Known rows, with every step that occurs
fozeg/lupas/bukan/durufa/lilad/tuma: [ 34   2 -10   2  -6 -28  -7 -25 -43 -28  16 -15  -9  13  -2 -10  17 -17
 -17 -50  -8 -18 -27   1  -9 -35 -46 -19 -14  11 -16  -1 -27 -18   1  25
   5  25 -35  29   5  -9  10   0  19 -23  31  16]
bukan/durufa/tuma/lilad/lupas: [ 40 -15   5   7  10   4  -5   2 -21   1   2  18   0  -7  11   1   3  -9
 -18   3  11  18   5 -18  -2  -3 -11   4 -14  27  17 -25 -17 -27 -57  23
  -5 -30  23  -3  -6   3   9  18  18  21  18   0]
tuma/durufa/lilad: [ -2 -14 -11  14 -32   6  -8 -35   6  -1   1 -48 -20 -10   8   5  23  23
  -2 -26   6  26 -10  11 -20  25   5   3  17   5 -23 -15 -30 -21  28 -38
  31 -24 -35  33 -23 -24 -14 -19   2   9  -5 -28]
kugano/durufa/tuma: [ 15   3  -3   5  -7  13  -2   2 -11  15  31  23   6  12  26   5  15  -7
  28  10   5 -25  12   1  -4  13   0   9 -22  25   7  -2 -11  -5  -3 -43
 -22 -29   8  11  -5  22 -26  26  13  -4 -31  14]
tuma/durufa/lilad/lupas: [  2 -13   8   3 -19   2 -15  -4 -13   9  -9 -40   5 -21  19  18   2   1
 -26  -4   7  35 -13  12 -22  23  -2  13   3  -4   4 -22 -22 -20   8   0
  28 -12  -8  13  -8 -10  -5 -26 -14  23  -8 -13]
bukan/musu/lupas: [-20  11 -14   0  -8   0  25 -26  -2  21 -15   5  -9 -11 -10  16  14   4
  24  -8  -2 -20 -17  14  24   3  17   4 -22 -19  25  24  19  17  23 -37
 -53  -9   8  14 -17   7  -2  18 -35  -1  -6   1]
kugano/durufa/lilad: [ -6 -10 -13   5 -29  -6  -6 -26 -22  19   3 -23 -31  12  33 -12  19  -5
  18  -4 -15   8  -4   4 -22  16  -1 -14  -1   5  -9  -5 -20 -11  17 -45
   7 -17 -22  14 -11  -5  -2  -7  -5 -12 -14   6]
bugot/lupas/bukan: [  1   3  -8 -14  -7  17  12   8 -12  -9   8   2  14  19  -5  -9  10  -6
  -7   9 -23  -1   5  12  12   0   9 -31  21 -28   4  33 -22  -1  18   8
  23  12  -5  35   0  -5 -10   2   0  -2   7  -7]
gigif/lupas/musu: [-31   4  10  -5   6  -3  17  12   4  13 -12   7  15 -25  10 -32   5  13
   7  13   3  -2  10  -2  19   7  36  34   0 -14   7  10  39  21  49   2
  -6  15  -2 -34  -4   4 -12   4 -33   0 -23   6]
zuze/bugot/bukan: [-36 -22  10  -6  -8 -13   1  -9  39 -20   6 -21 -19  36 -30  -6  21  52
  37  -2 -31  11   4  14 -11  -1   8 -29  -6   7  23  -2  -4  10  27 -15
  -7  29  15  27  12 -16  11  -8 -13  -5  -6  23]
gelug/lupas/fozeg: [-23  -7 -17  -2 -27  21  15  30  15   1 -20  24  15 -21  17  20   3  -5
  -4   1  -2   0 -10   7  26  -3  10   9 -19  -6  16  20 -11   4  20 -35
  -9  -1   3 -19  27  -4  14 -13 -13   4 -19 -19]
durufa/tuma: [  3 -15 -23  -2  -4  24   5   7  10   7  15  17  17   0   2  -1  14  19
  28   4   8  -2  18   0   5   9   2  20 -21  12  -1 -12  -1  -6   4 -32
 -30 -13 -12  35 -17  16 -19  12   1   0 -16 -10]
musu/durufa/tuma/lilad/lupas: [ 12  10   9   3  -4   6 -34  21  -8  -1  14  -1  19 -14   0  -5 -25 -13
 -19  26  32   9   0  -4   1  -4   5  27 -24  13  -7 -30 -15  -9 -47  15
  -1 -21  11   2 -13  19   2  11  13  25   0 -15]
fozeg/lupas/bukan/musu/durufa: [ 12  40  16  -4  14  -1  22  -5 -23  -5  14  -5  31  36 -14  -2  16   3
  -2  -1  -1 -80 -17  12  33 -34  14  24  23  14 -41  38  -1  13  35  -6
 -20  41   4   7  10   2   8  26  18   2  -7   3]
bukan/zuze/bugot/lupas/musu: [-50  11  -8  16  14  -8  31 -14  11  -2 -14 -10 -40 -35 -52   1 -11   4
  46   4 -14  19  -4 -12 -24 -16  34 -43 -17   3   2  35  36  44  41  18
  10  11  12 -48 -13  26 -15   8 -12 -34  11   1]
tuma/lilad/lupas/musu: [-27 -12   8 -10  13   1  10   6  26  14 -34  11  -9 -16  -3   1 -28  -8
 -36   3  10  36   0  -4  -4   0  21  22  14 -26  -1 -17  31   7 -17  22
  -5   1  -3 -31   6  -5   6 -35  -8  15  -5  -6]
zuze/bugot/lupas/musu/durufa: [-48  48  28  -1   0 -11   5 -26  25 -20   1  16 -19 -22 -24 -24   5   2
   7   9   8   0 -16  10 -13 -12  37   0 -16  10   0  19  25  42  51  15
  25  24  21 -23 -18  18   0  31  -6 -19 -25  15]
bebe/musu/durufa/lilad: [ -1  21 -13  13 -16   0 -10 -27 -20   0 -12 -16 -18   0  22  -6 -17  22
   0  -9   0   5   2  -2 -19  17  -8  11  12  25 -34  -7   6  -1  52 -23
  29  12 -41  22 -34 -28  -3 -10 -30 -16 -21  12]
kugano/durufa/tuma/lilad/lupas/bukan/bebe/gezug: [ 81  -8  -8  -4  38 -31 -18  31 -50  27   7  29  30   7   8  -4 -26 -46
 -40  26 -12   8  18 -12  -2  20 -29  -3   6 -11   6 -15   7 -33 -75  25
  -3 -31  29 -52  63  40 -29 -25  43  19  22 -27]
tuma/durufa/kugano: [  8 -13  -7  19   1  18  39 -20  57  -8  19  -8 -26  19  50   1  60  23
  -1 -19   5  12  22  -1 -17  40  -6  26  22  13 -14  -5 -26 -28  28 -62
  -7 -30 -40  19 -10 -33  -5   7   3  20  12  -5]
musu/durufa/tuma/lilad: [  8  10  -8  11 -13  11 -23  -9  15 -10  22  -8  -3  -1  -3 -14   5   9
  -2   5  37   2  -1   0   2  -5   6  22 -12  25 -40 -24 -23  -7 -26 -22
   2 -25 -17  25 -28   6 -11  18  36  12   4 -23]
gelug/lupas: [-10 -18 -12  -1 -23  12  16  13 -15   5 -12   1  18   4   5  10  -6  -1
   6   5  -5  13 -11  11  13  13   4  28  -9 -11  34  13 -20 -10  18 -52
 -34  -2  -1  -4  11  -2   6   4 -32  21 -26  -8]
kugano/durufa/tuma/lilad/lupas/bukan: [ 52   2  19  -3  20  -6 -33  36 -32  18  19   4  15  31  22  17 -16 -32
 -32  19  -7 -10   4   1  -1   7 -22 -22   2   4   3  -5 -17 -18 -67  28
  -3 -18  16 -15  24  18 -13 -18  42  16  11   0]
gelug/lupas/musu: [-28   1   8  -1  -2  10  22   7   6  12 -23  19  11  -9 -16  10 -32  -1
  -8  -2   1  -8  -5  10  13   7  10  39   3 -12  18  12  25   7  34 -26
 -31  19 -12 -43   9   5   3  -4 -27   6 -39  -2]
kugano/durufa: [-11   6  -5  -1 -13   3  24  -9   4   5  16   6  -5  25  40 -11  31  -3
  17   8  -9  -9   1   1  -6  19  11   9  -1  10  10  12 -12   3  24 -53
  -1 -10   1  18  11  -9  -9  19  -1   4 -34  28]
bukan/bugot/lupas/fozeg: [-46  -4 -18  -2 -23  23  29 -14  10  -5  -1  19 -21 -15   3  -6  31  -7
  17   4 -10  15  -4 -11  21 -16  23 -44  22 -18  11  39  11  26  21  -6
  23 -14  47 -16 -15  18  -1  11  -7 -18  14 -12]
kugano/durufa/lilad/lupas/bukan/gezug: [ 56  -7  57   0  14  -8 -23  15 -95  32   1 -15   2  37  20   6 -16 -19
 -13 -15 -26   3  -7 -16   4  15 -30 -28   8  -6 -11  -4   5 -37 -37  61
  10  22  -2  16  23  12  19 -20  -9   4   0  -2]
tuma/lilad: [-20 -27 -25  -4 -20   6  14 -22  24  -2  -8 -15 -18  11  10 -11  20  14
  -8 -11  -2  40   3  -2  -5   5  21   2  15 -17 -15 -11 -14 -10 -10 -47
  -2 -18 -22  32  -5 -19  -9 -21   5  13  10 -22]
bugot/lupas/musu/durufa/tuma/lilad: [ -9  39  15   8 -11  11 -22 -22  10  -5   4  20  -6 -32 -34 -11 -27 -18
 -25  12  44  -8   2   8  -4 -18  32  12   1   3 -32  -5   7  13 -16  26
  28 -28  -5 -28 -40  24 -17  24  32  -7   0 -20]
gigif/fozeg: [-19  -3 -37 -21 -17   6  15  13   8   1   3  16  -9   8  26 -23  47   8
  33  28 -27  42   7 -10   8  16  15  16  30 -35  17  13   3 -14  58 -10
   7  12  -3  31  14 -31   4  11 -24  -7 -14  -8]
musu/durufa: [-24  22  -6   0 -18   8  14  -6  24 -15  27  -6  16  14  21 -14  14  19
  15   9  12 -14   1  -1   8   5  13  35  -4  18 -20   1 -16   5  38 -29
  11  11 -11  45 -17 -15   6  29  -1   4 -25  10]
kugano/durufa/lilad/tuma: [ -8   1 -19   2 -24 -25 -16 -23  -9   6  15  -9 -25   4  20   5   9 -30
  18 -29   7  26 -25  11 -36  -1 -18  -4 -35  15   7 -15 -12 -12   2 -30
   4 -15 -28  18  -4   6  -5   0 -17 -13  -2  16]
kugano/durufa/tuma/lilad/lupas/bukan/bebe: [ 56 -18 -10  -3  33 -22 -19  20 -31  23  17   4  27   7   6  21  -7 -45
 -26  32  -1  12   1 -21  -6  -5 -17  -9  20 -16  17  -7 -12  -9 -92  27
   8 -30  30 -50  45  23 -18 -13  52  11  39  -3]
bukan/lupas/musu/durufa/tuma/lilad: [  1  13  27   1   0  21 -16  -4   8  -1  -8   3  -3 -37 -25  -3 -35 -23
 -11   1  44 -34   6  -7   7 -17   1  20   6  11 -31 -16   4  15 -43   7
  -2 -26   0 -33 -25   6   6  19  33  -2  -7 -25]
lilad/lupas: [-15 -17  -6 -14   2   7  23  26   0   5  -6  10  24   0  23   1  -5   1
   3  24  -4  26   6  -1   4  11   9  25 -14 -15  32  -5   3  -4   1  -1
 -18   6  13  22   7   4   9  -4 -38  18 -22   2]
tuma/lilad/lupas/musu/gezug: [-21  11  19   5  24   1 -20  -4   4   4 -10  15   8 -18  -4 -17 -40  -3
 -47  13  21  26   2   7  -1  13  11  21  10 -21  10 -35  49  -9 -24  29
  -1   4  -6 -14  -2  14   3 -35  -4  19  -9 -26]

Rows
[-37   5   6  -7   6   4  36 -17   6  -8 -12  20   3 -16  -8 -30   3   7
  -7   1  10 -19   7   3  12 -18  31  34   6 -25 -19   8  40  28  47 -20
 -27  21 -18 -13   0  14 -13  -5   1 -11 -40   9]	fozeg/lupas/musu
[ -8   4  -4 -11   1 -10   3  -2  -9 -15  -1  -8 -12  17 -10 -12  30   7
  10   3 -40  14 -15  12  -2  -1   7 -51  -1 -15  17  36 -10  12  19   5
   9  25  23  12   6  11  -8   0   3 -10  14  -1]	zuze/bugot/lupas/bukan
[ 57   3   3   9   0  13 -11 -15 -27 -12  15   9 -12  16 -17  -8  17 -17
 -25 -13 -14 -13   2  -5   5 -11 -10 -49  22   9  -9  13 -38 -29 -50  35
  33 -35   5  13 -12  -4 -10  24  52   0  44 -15]	bugot/lupas/bukan/durufa/tuma/lilad
[-15  17 -13   2 -13   0  12 -21 -11  -6 -15  18 -14 -21  19   6 -11  15
   0  -3 -12   2   9   7  10  29 -14  -7 -17 -24  27  20  30  24  37 -44
 -25  -2 -14  15 -16 -15 -28  -7 -48 -15 -29  29]	bebe/musu/lupas
[ -2  11 -13  -7  -5   3   4   3  -8  -9   8 -11  -2   7   2   5   1  11
  -6   1 -17 -25  -2   9  32  22 -22 -30  -5 -41   3  23 -13   9  14   1
 -17  21 -18  47 -12  -7 -13 -14  -3 -12   1   3]	musu/lupas/bukan
[ 20 -18 -11 -12   7  -2 -21  23 -33  21 -18 -33   9  16  13   9 -22   0
 -20   5 -24  13  -1   0  -1  10 -24 -21   6 -24  -6  -6 -13 -18  -4  36
   9  32 -16  23   1  -3  14 -45 -14   3   7 -13]	durufa/lilad/lupas/bukan
[ 27  -6   1   5  25 -14 -40  11  -3 -11   0   8  36  -8 -42  22 -54   0
 -19  39  23  15  29  -9 -16 -12 -10  11  25   5  16 -23  19   4 -61  40
  25 -12  21 -45  25 -10 -10   0   6  15  30  27]	bugot/bukan/bebe/musu/durufa/tuma/lilad/lupas
[-40  45   7   3 -14 -40 -39 -39   8 -21  -6   1 -39 -47 -36 -16 -18 -30
   5 -29  24  29 -41  20 -42 -32   7  -7 -54  21   4  -9  20  35  29  33
  25  22  -9 -26 -31  27   4  11 -20 -36  12   3]	zuze/bugot/lupas/musu/durufa/lilad/tuma
[-38 -27  20 -13 -21   8  -2  21  39 -26 -26  -7 -11  -4 -19   7  19  23
  34  -6 -26 -17   6   6  10 -19  -7 -55  -4  -8  20  14  -7  28  -4   4
  15  12  48  -7  33 -19  38  -8   2 -18   5   3]	zuze/bugot/bukan/lupas/fozeg
[ 44   9 -21   8  61 -18  29  31  15   1   6  20  27  23  38  17 -15  -5
 -21  35 -15   2  33 -31  -7  20 -45  19  40   6  -1  11  15  -5  -1  28
  14  23 -10 -41  27 -31  12   0 -16   2  46  30]	lilad/lupas/bukan/bebe/musu/durufa/kugano
[-41 -19  40 -12  11  -1   6   0  33 -17 -27 -12 -15   2 -54   1 -19  27
  29 -13 -20 -21  11   9  -2 -12   1 -27  14 -12  22  10  24  34   7  12
  -6  30  32 -28  14 -16  27   0 -17 -16 -15  22]	zuze/bugot/bukan/lupas/musu
[-20  30  -4   4   0   4  26 -17  18  13   8   6  20  22   1  11  19  15
  30  -4   9 -42 -12   7  13 -13  27  45   9  34 -17  11   6   5  41 -35
 -14  10   8  19 -15 -12  20  41 -11   9 -14   4]	bukan/musu/durufa
[ 45  25   0  10  18   7 -24  -8   3  21  12  -8  10  31 -28  23   4   6
  -1 -24  14 -49 -16   3  15 -25   3   9  24  36 -56   4 -11  -8 -25   9
 -12  -5  -7   1 -18   3   5  12  50  13  32 -31]	lupas/bukan/musu/durufa/tuma/lilad
[ 60  -8  -5  10  14   9  -7  -9  -5  -4  19   0  -5  33  -3   4  23  12
 -16 -20 -10 -23   5 -15   7  -4 -27 -28  21  30 -31  -6 -30 -29 -42  23
   7 -13 -12  23  -7 -20  -3   0  62   5  33  -8]	lupas/bukan/durufa/tuma/lilad
[  5 -15 -19  -3 -10  17 -20  43  20  10 -21  26   3 -37  13  13   0 -14
 -23  12  20  31   5  -8  10 -12  10  -5 -28  -6  -5 -18   2  -3 -53  22
   0 -26  14 -16   9  20   2 -33  22  11  13 -32]	durufa/tuma/lilad/lupas/fozeg
[-33   0  14 -11  22   9  25  20  27   9 -23  23  17 -16   8   7 -23   1
  -8  14   7   3   9  -1   2   5  19  35  -1 -15  16  -5  42  16  23  27
 -11  26   4 -14   4   6  11 -14 -29   3 -35  14]	lilad/lupas/musu
[ -5  15  52  -4  13  27 -21  22  22 -14  13   5  28  -5 -56  11 -59   8
  23   9  33 -90  29  10  16 -18  -6  15   7  12 -10  -6   7  17 -13  36
   9   5  13 -16 -16  -1  21  38  11 -10 -31  16]	bugot/bukan/lupas/musu/durufa/tuma
[ 18 -23 -10  -3  -2   8 -23  24 -10  11  -6   4   8 -11   4   9 -16  -9
 -15  12  18  39   4  -4  -3   5   5  10 -16  -8   9 -32  -3 -13 -53  -1
 -25 -29   8  -3  -1  23 -11 -16   5  22   4 -24]	durufa/tuma/lilad/lupas
[-14   4  -8   2 -18   7   7 -13  49 -28  31   6  16 -13   7  25  26   0
   1 -35  32  20 -18  20 -16  12  -3  36 -11  21  11 -17 -15  -5  21 -43
   6 -14 -19  34   3 -15 -16   2  -3  14  -7   0]	lilad/tuma/durufa
[ 37  10  14  -1  20 -16 -13   7 -57  52 -18 -17  -2  38  14  32  -5 -29
  -2  -8 -32 -26 -22   8  -6  -3 -12 -24  20   7   4  18   0  -9  -2  27
  -3  14  14 -25  20   6  25 -11 -13   9   7  10]	kugano/durufa/lilad/lupas/bukan/musu
[ -7 -18   4   6 -14 -46 -27 -38  17 -34  12 -27 -45  20 -36   2  18  27
  36 -62 -18  23 -21  11 -44 -28 -39 -42 -34  40  26 -26 -19 -15   5  27
  14  19  -3  30   0 -22  29  10 -15 -22  34  39]	zuze/bugot/bukan/durufa/lilad/tuma
[ 26  -1  25   9  29   4  -1  -1   2   7  -9  33  -7 -23  -6   6 -19 -13
 -29  -4  20   2   8 -19  -5  -9  -4  16  -5  26   1 -25  24  -7 -43  58
  -2 -18  14 -37  -6   5   7   4  24   8   3   7]	bukan/durufa/tuma/lilad/lupas/musu
[ 34 -21 -22  -7  19 -32 -14   7 -49  27   3 -24  19  12  20  11  -5 -41
 -13  22 -26  20  -9 -16 -17   5 -24 -22  22 -23  12   3 -16  -7 -36  28
  26   4  13 -29  39   5   3 -17   5  -5  26   9]	kugano/durufa/lilad/lupas/bukan/bebe
[-36  11  35  -5  -7 -34 -55 -17  23 -31  -8 -29 -26 -18 -63   5 -49  -4
  21 -41  15 -24 -22  21 -32 -38 -31 -24 -20  19   0 -22  11  31  -7  49
  18  36   1 -28  -8   0  40   5 -17 -29  11  18]	zuze/bugot/bukan/lupas/musu/durufa/lilad/tuma
[-13  -3 -51   0   2 -19  26 -32 -14  -3 -17  18   6 -45   4   8  -2   2
   6  17  -9  30   9 -13   6  19  -6   0   3 -43  37  12  31  29  14 -42
 -17 -12   2 -10   4 -15 -34  -7 -40 -22   5  26]	bukan/bebe/musu/lupas
[-25  -1 -16  -2 -23  14  11  37  11   1  -7  12  21 -34  39 -30  42   8
  11  17  -6   4   2  -7  32   2  29   3 -18 -11  10  16   2  13  37 -11
  14  -3  14 -16  14   0  -2  -8 -17   0  -8  -9]	gigif/lupas/fozeg
[ -3  41  23   9  10   7 -14  27   2   5  19  18  31 -36  -1 -32 -16   4
  14  30  36 -48  13   1  23  -2  24  52 -28  25 -15   2  30  19  33  27
  -6   4  -2 -41 -28  32 -18  39  -3  -3 -31   2]	gigif/lupas/musu/durufa/tuma
[  4  -3  -3 -12   1   4  23   6 -24 -16   8  -7  21  30   1 -21  17  10
 -15   6 -17 -27   2   3  25 -10  -2  -3  16 -30 -21  26 -15   4  24 -13
 -17  35 -17  28  16  -2  -8 -11  17  -2  -8   0]	fozeg/lupas/bukan
[-17 -39  14 -18 -17  24   9  14   9 -14  -7 -20  15  25 -24   5 -12  19
  27   4 -14 -30  24  11  14   2  -5 -14  29 -19  27   7 -22  -5 -14 -14
  -3   0  18  23  11 -29  26  11 -21   8 -12  11]	bugot/bukan/lupas
[-30 -18 -33  21   1 -16  32  -4  16  -6   3 -38 -34  -3 -22   6  20  35
  66  -2 -25  27  -6 -22 -19   1   9 -32 -33  20  -5  19   0  25  35 -27
 -25  12   5   3  -2  12  -9  -1 -10 -16  17  -2]	bukan/zuze/bugot
[  8 -27 -26   2 -13  13  -9 -12  14   9   5  -2 -15  -2  -5  -6   8  14
  -1  -4  13  31   8  -3  -3   2   6   5  -8   1 -16 -23 -15 -14 -33 -34
 -20 -31 -21  20 -18   9 -24 -12  20   9   5 -35]	durufa/tuma/lilad
[ 58 -19  11  15  37  -7  27  14  17   1   1  -5 -27  53  49  -5  26  -7
 -43 -13 -27  16  18 -29  -5  14 -44 -28  31  14  -8  -1 -30 -47 -46  38
   1  -5 -15  -5  15 -43  34  -8  19  20  66  13]	tuma/lilad/lupas/bukan/durufa/kugano
